Known rows, with every step that occurs
puveded-buduvu: [ -3  -4 -31   5   3  20   3 -17   0   8   6   2 -11  -2  -5  26 -24 -30
  -8   0 -29  29   5  -3 -29   8]
lagap-voligef-dufov-puveded-buduvu-gudo: [  2   5 -22  10 -26  23   4 -37 -24  55   4  14  -7 -21  19  36 -17 -40
  30   9 -12   9   3 -28 -67 -28]
bifi-kikug-furi-dufov: [ -2   0 -20   3 -31  19 -42 -11  -7 -29   1   4  -8  16  14  18 -40 -10
 -38  24 -31   9  24   3 -11 -33]
kikug-bifi-zeroz: [ -1 -13  -9  24 -47  13  14 -14   9 -54 -12 -16   5  -1   6  35 -33   9
 -41  -6  -6  20  40   9  -5   8]
furi-dufov: [  2   2 -22  11   5  17 -18 -10  -4 -31   4   0  -9   8   1  22 -27  -2
  -3   8 -23  26   3  -6 -23  -1]
dufov-gudo: [ -4 -10 -13   6 -11  11  -7 -15  -4  25   2   0  -2  23  -9  18 -13  -3
  -6  -5 -15  14  -5  -8 -18 -29]
bifi-kikug-furi: [ -3 -10 -14  -2 -43  18 -31 -11  -2   3  -1   4  -5  12   9  24 -26  -5
 -43  11 -30   3  22  11   2 -22]
zeroz-puveded-buduvu-gudo: [ -8   1  -7  -6 -36  18  -3 -13 -14   8  11  12  -9 -14   3  31 -21 -45
   3   8 -29  29   7  -6 -74 -41]
gudo-kikug: [  5  -1 -16  12 -20  27  -2 -14  11 -34   1  -5   8 -11  -5  21 -16  -2
 -13   0 -30  28   5   6  -7  33]
buduvu-gudo-kikug: [ -3   0   5  14 -31  26 -10 -19   5 -34   3  -5  11 -20 -10  22 -15 -21
  -6   4 -26  28   6   0 -21 -11]
voligef-lagap-puveded-buduvu-furi-dufov: [  0  13 -17  26  31  37 -35 -25  -9 -26  11   7 -12 -14  61   7 -55 -58
   3  -5 -45  14  20 -47 -82  23]
buduvu-furi-dufov: [ -2   9 -13   9  14  21 -45  -6  -8 -30   5  -5  -6   9  12  19 -51 -26
 -11   9 -32  20   6 -11 -25  25]
lagap-voligef: [  3  -6 -27   4 -23  -3 -12  -7   5  -5   5  -6   0   4  18  40  -4   4
 -12   6 -10  19   4  -2 -20  11]
gudo-kikug-bifi-zeroz-puveded-buduvu-furi: [ -3   5  -9  18 -73  29   5 -11   3 -80  -4 -16  16 -27  25  35 -72 -45
 -47  10 -37  33  58   7 -57  48]
furi-dufov-puveded: [ 12   4 -21  22   2  15 -12 -30 -21  -8  -3   9  -2   1  12  22 -32  -7
   2   2 -25  -6  -1  -8 -21   9]
dufov-gudo-kikug-bifi-zeroz: [ -3 -12  -3  32 -68  16  20 -23  11 -63 -13 -22  23   0  -2  24 -38   0
 -41   1  -8  25  41   5 -10 -10]
voligef-dufov-gudo-kikug-furi: [  0   4 -20   7 -38  43 -21 -17  -7  -3  -1  -4   9   8  -6   9 -20   3
   7  14 -25  22   5 -17 -22 -37]
gudo-kikug-bifi-zeroz: [  3  -8  -7  32 -61  24  20 -18  18 -89 -14 -22  19 -19   3  29 -36   5
 -45   0 -14  29  45  15  -2  30]
puveded-buduvu-gudo-kikug: [ -8   1  -9  14 -23  29   2 -25   3 -25   6  -2   5 -27 -12  22 -27 -54
  -4   8 -35  40  12  -4 -40 -14]
bifi-zeroz-voligef-lagap-puveded: [  5  -7 -13  25 -33  -2  10 -27   7 -17   1  19  -3 -27  52  22 -17  13
 -24 -26 -10   7  19 -17 -56   8]
dufov-voligef-lagap-puveded: [ 12  -5 -17  22  -2   0 -25 -22  -2  25   4  21  -1 -15  40  19  -1   1
   2 -16 -23  -2  -2 -32 -52  13]
lagap-voligef-dufov-gudo: [  0  -2 -25   0 -26  16  -6  -9  -7  47   3   2  -6  19   9  28  -1  12
  19   7   1  25  -3 -27 -43 -29]
zeroz-voligef-lagap-puveded-buduvu-furi: [ -1   5 -22   5   2   5 -20 -29  -4  11  14  11  -8 -28  53  16 -35 -48
 -11 -22 -36   7  12 -38 -74  32]
lagap-puveded-buduvu-gudo: [ -6   0  -5  15   5  16 -24 -32  -8   4   7   9  -8 -19  13  30 -24 -52
   3  -3 -29  18   8 -15 -74 -34]
gudo-kikug-bifi: [  7  -3 -12  13 -43  24   7 -18  13 -71  -5 -27  15 -14  -6  26 -19   1
 -27  -2 -22  24  27   1   1  30]
kikug-bifi-zeroz-voligef: [ -1 -11 -19   8 -66 -18  18 -18   7 -49  -8 -13   4 -12   2  41 -28  14
 -49 -10   1  19  33  11 -11   3]
bifi-zeroz-puveded-buduvu-voligef: [ -9  -6 -20  11 -68  36  13  -8  -5 -11   3  28  -3 -18  22  37 -32 -40
 -12  17 -42  24  23   1 -77   0]
buduvu-furi-dufov-voligef-lagap: [  2   5 -19  19   3   6 -42  -8 -10   0   7  10  -3   0  32  10 -40 -27
  -3   3 -31  13   2 -36 -38  27]

Rows
[  2  -3 -16  25 -83  23  21 -17  10 -41 -12 -20  18  -4  15  32 -27  15
 -18  12   6  35  43 -13 -36 -11]  lagap-voligef-dufov-gudo-kikug-bifi-zeroz
[ -3  -5 -17  10 -42  20 -27 -18   0 -29   1 -12  19  12  -1  16 -23 -10
 -20  13 -28  12   7  -1  -7 -37]  dufov-gudo-kikug-furi
[  4   8 -11  28 -38  24   5 -47 -16 -68  -6 -15  14 -33   4  25 -51 -61
  -6  13 -29  12  32 -17 -43 -20]  furi-dufov-puveded-buduvu-gudo-kikug-bifi
[  3  -7 -24  -1 -29   1  16 -17   3   6  10   7  -7 -14  22  15   2   9
  -8 -23 -15  14  -1 -22 -21   7]  zeroz-voligef-lagap
[  8  10 -11  21  11  18 -39 -27 -23  -7  -2   3  -1   3  23  21 -57 -31
  -5   3 -35 -10   2 -13 -23  34]  buduvu-furi-dufov-puveded
[  0   3 -27   7 -11  14 -43  -9 -10 -51   3  -7  -2  13  11  21 -34  -6
 -14  20 -28  14   6  -3 -16 -29]  kikug-furi-dufov
[ -6   9 -14  27  25  31 -34 -29 -15  -1  11   7  -8   4  55   2 -57 -64
   6  -5 -40  10  15 -55 -89 -16]  voligef-lagap-puveded-buduvu-furi-dufov-gudo
[ -9   9 -18  17 -23  24 -20 -23  -6 -68   1 -30  12   3   2  15 -71 -65
 -23  17 -36  32  36 -24 -42   0]  puveded-buduvu-furi-dufov-gudo-kikug-bifi
[  1  -6   0  19 -96  16  20 -12   3 -64 -10 -14  22  -4  10  30 -36   5
 -37   5 -11  24  44   7 -42 -15]  dufov-gudo-kikug-bifi-zeroz-puveded
[ -1   4 -17  18 -16  20 -13 -17  -2 -41   2  -6   8  11  -7  12 -32 -12
  -4  14 -26  32   4 -11 -28 -18]  furi-dufov-gudo-kikug
[ -3  -4 -11  24  -4   1 -21 -32 -10  34  10  25  -4 -30  34  20 -13 -51
  12  -9 -27  10   4 -40 -86 -34]  dufov-voligef-lagap-puveded-buduvu-gudo
[ -4  -1  -1  23   2  32  -5 -34  -5   6  11  14  -8 -29  42  13 -15 -50
  11 -17 -30  13  14 -39 -80 -34]  voligef-lagap-puveded-buduvu-gudo
[  0  -6 -26  24 -25   2  20 -33   4  -9   6  20  -8 -34  50  21 -29 -20
 -22 -21 -20  17  25 -20 -75   5]  bifi-zeroz-voligef-lagap-puveded-buduvu
[  0  -4 -26  16 -26  37   4 -36 -16  36   1  22  -1 -17  11  31 -21 -55
   9   5 -45 -11  -1 -16 -38  15]  dufov-puveded-buduvu-voligef
[  5  -8 -24  16 -16   3  -4 -12   1  31   5  16  -2  -5  17  15   0   3
  -1 -11 -19  11  -5 -24 -21  12]  dufov-voligef-lagap
[ -7  -1  -6  13 -46  26  10 -28   6 -60   0 -23  14 -29 -12  28 -30 -51
 -17   4 -26  35  34  -7 -34 -18]  puveded-buduvu-gudo-kikug-bifi
[  6  10 -21  17 -41  33   9 -39 -15  21   2   9   8 -38  17  31 -21 -44
  26  14 -21  19   8 -24 -64  -6]  lagap-voligef-dufov-puveded-buduvu-gudo-kikug
[-10  -6   1  13 -78  13  20 -16  -9 -46  -2  -4   2 -21  12  41 -43 -38
 -28   7 -14  30  47   3 -71 -43]  kikug-bifi-zeroz-puveded-buduvu-gudo
[ 16   3 -28  10 -23  20   1 -26 -16  46  -3  11  -3  -7  25  34  -5  12
  21   0  -7  -2  -3 -20 -32  19]  lagap-voligef-dufov-puveded
[ -4  -2 -22   1 -55  53  19  -7  -6  11  15  28  -9 -24  43  19  -5 -43
  16   1 -49  13  11 -36 -77   1]  zeroz-puveded-buduvu-voligef-lagap
[  1  -1 -18  18 -81  24  30 -15   6 -81  -6 -11  12 -30  15  36 -47 -22
 -40   9 -27  38  53  12 -53  22]  gudo-kikug-bifi-zeroz-puveded-buduvu
[ -8  -5 -15   3 -39  12 -42 -15 -15  -5   2   4  -6  35   8  12 -42 -15
 -33  25 -26   6  21  -5 -19 -73]  bifi-kikug-furi-dufov-gudo
[ -5   9 -37   8  15  -6 -51 -13 -15   6   7   8  -9   3   2  27 -61 -61
 -10  22 -40  26   2 -15 -52  22]  puveded-buduvu-furi-dufov-voligef
[  0  -4 -22   5 -62   7  24 -18   1 -22  -9  -5  -5 -15  -3  33 -25  27
 -22  -9   5  30  31  -5 -26   2]  kikug-bifi-zeroz-voligef-dufov
[  7  -3 -30  17   1  18   9 -38 -16  32   0  11  -4  -9   6  27 -29 -35
  -2  -7 -31  -2   1  -5 -25  18]  dufov-puveded-buduvu
[ -8  -6 -24  14 -26  54  18 -16   2  12  12  19  -8 -20  29  13  -6 -49
  12  -3 -45  15   8 -38 -46   5]  puveded-buduvu-voligef-lagap
[  7   5 -37  26  16   3 -25 -28 -10   1   9  24 -11 -18  42  15 -29 -36
  10   2 -34  16   6 -42 -84  -2]  furi-dufov-voligef-lagap-puveded-buduvu
[  3   9 -27  14 -25  24 -37 -13  -1 -86   1 -11  12  -4   9  17 -37 -10
 -19  25 -37  23  13   1 -13  -8]  gudo-kikug-furi-dufov
[-10   4 -25   8 -39  67   8 -21  -4  28   5  16   0 -11 -12  12 -17 -46
  30  19 -44  35   3 -33 -62 -14]  puveded-buduvu-voligef-dufov-gudo-kikug
